What can hang from each mark:
R: D J Q T Z
Z: P Q R
Q: R Z
T: D
P: Z
D: R

Known rows, with every way that one mark hangs from another:
R[J Q T[D]]: [ 46   3   0  16 -15  -3   8  26 -24  -3  24 -18  19  20   3 -15  16 -20
 -30]
R[Q]: [ 34  14   6  16 -25   3   4  25  -2  -2   8 -15  17  15   8 -18   9 -17
 -21]
Q[R[J] Z]: [ 28  14   4  29 -29   6   0  26  18   8  27  -5  24  14 -13 -20  17 -21
   2]
P[Z[Q R[J T]]]: [ 56   4  12  21 -17  -2 -12  34  -3   0  27 -13  28  20 -13 -21  31 -25
 -13]
R[Q T Z[P]]: [ 62   2   8  30 -17  -2  -6  10  -4  -1  19 -14  22   7  -8 -10  14 -27
 -25]
Z[P Q[R]]: [ 43  18  14  30 -27  -2 -15  22  29  10   3 -10  13   4  -9 -12  16 -23
 -12]
T[D[R]]: [ 10   6   4  15 -31   1  12  45  -7   7   3  -7  13   2   4  -9  32  -4
 -21]
D[R[J T Z[P]]]: [ 60  -2   6  23 -22 -10 -13  28  -5   4  29  -8  22   8 -19  -6  33 -22
 -21]
Q[Z[P R]]: [ 37   6   9  30 -31   7  -1  29  17  10  10  -3  21  -3 -21 -14  25 -20
  -4]
D[R[J Z]]: [ 38   6  10  14 -28 -13  -5  37  -4   6  23 -10  26   9  -5  -9  33 -13
 -23]
R[D J Q T Z[P]]: [ 89  -2  11  29 -15 -17 -10   3 -11  -1  27 -19  26  12 -16  -5  15 -35
 -28]
Z[P Q]: [ 46  12  12  20 -24 -10 -13  22  18   6   2 -15  12   4  -5 -11  16 -26
 -19]
Q[R[D J]]: [ 41   8   8  25 -21  -2  -2  18   4   8  21 -14  18  16 -10 -12  15 -20
  -9]
D[R[Q T Z]]: [ 45   4   8  24 -27   8  -2  28 -13   2  19  -8  25  15   1 -14  26 -13
 -26]
Z[P R[D J Q T]]: [ 86   0  12  26 -20  -5  -9  14 -13   2  19 -17  23  15 -20 -10  18 -29
 -25]
Z[P Q R[J]]: [ 65  10  16  17 -27 -17 -20  32  11   8  12 -15  21   8 -15 -11  25 -25
 -26]
R[Q T]: [ 40   6   1  20 -16  14   1  18 -12  -2  17 -16  15  21   6 -21   8 -20
 -20]
Q[R[D J T] Z]: [ 45   2   2  39 -19  13  -2  10   2   9  34  -6  23  19 -20 -18  15 -26
   4]

Rows:
[ 48  10  16  25 -38 -18   6  37   0   3   1  -7  25  -7  -3   0  33 -13
 -35]	T[D[R[Q Z[P]]]]
[ 56  10  14  25 -26 -12  -3  18   8   0   9 -15  23   1  -5  -7  15 -24
 -27]	R[Q Z[P]]
[ 40  13  16  22 -29   4   6  39   2  -5   8 -10  27  11  -3 -20  25 -15
 -12]	P[Z[R[Q]]]
[ 63   2  13  30 -30 -10  -5  22   9   9  18  -7  27   3 -29  -9  25 -29
  -7]	Q[Z[P R[D J]]]
[ 71  -1  12  31 -21   8  -5  12 -10   4   9 -14  19   8 -16  -9  17 -25
 -22]	Z[P R[D Q T]]
[ 35  -9  -1  18 -13   5   7  35 -26   7  28 -14  20  13  -9 -13  28 -14
 -26]	Z[R[J T[D]]]
[ 58  -2  10  29 -15  -7 -18  11   7   7  17 -14  20   4 -11  -9  19 -28
 -25]	R[T Z[P Q]]
[ 55  16  20  30 -25 -15 -10  24  20   1  17 -12  27  16 -12 -15  24 -27
  -3]	P[Z[Q[R[D J]]]]
[ 42 -14   4  30  -8   6  -1   6 -16   7  24 -17  21   9  -8  -9  16 -21
 -20]	R[D T Z]
[ 20 -11  -1  24 -13  19  11  32 -22  10  17 -12  16   6  -5 -13  26  -9
 -24]	Z[R[T[D]]]
[ 62  23  13  22 -45 -13  -5  36  15  -1  13  -1  25  10 -13 -14  26 -24
 -10]	D[R[J Q[Z[P]]]]
[ 48  21  10   8 -36  -8  -3  41  -5  -2  13 -10  21  20   3 -16  24 -14
 -23]	D[R[J Q]]
[ 40  14  20  35 -25  -3  -7  21  22   4   5 -10  23   9  -8 -15  22 -24
  -1]	P[Z[Q[R[D]]]]
[ 55  -9  10  30 -12   0 -12   4  -5   9  19 -19  22  11  -5 -10  17 -25
 -25]	R[D T Z[Q]]
[ 36   6  11  36 -23  -2  -5  19  19  10  14  -8  21  -4 -15  -6  21 -19
 -13]	Q[R[Z[P]]]
[ 52   3  14  25 -23  -7   1  11  -5   2  11 -18  27   8   2  -8  12 -21
 -28]	R[D Q Z]
[ 54  12   4  13 -27   2  -5  33 -16  -3  23 -11  19  26   1 -18  22 -17
 -21]	D[R[J Q T]]
[ 34  12  11  35 -18  14  -8  24  13   3  18  -8  20  17  -6 -22  22 -23
   0]	P[Z[Q[R[T]]]]
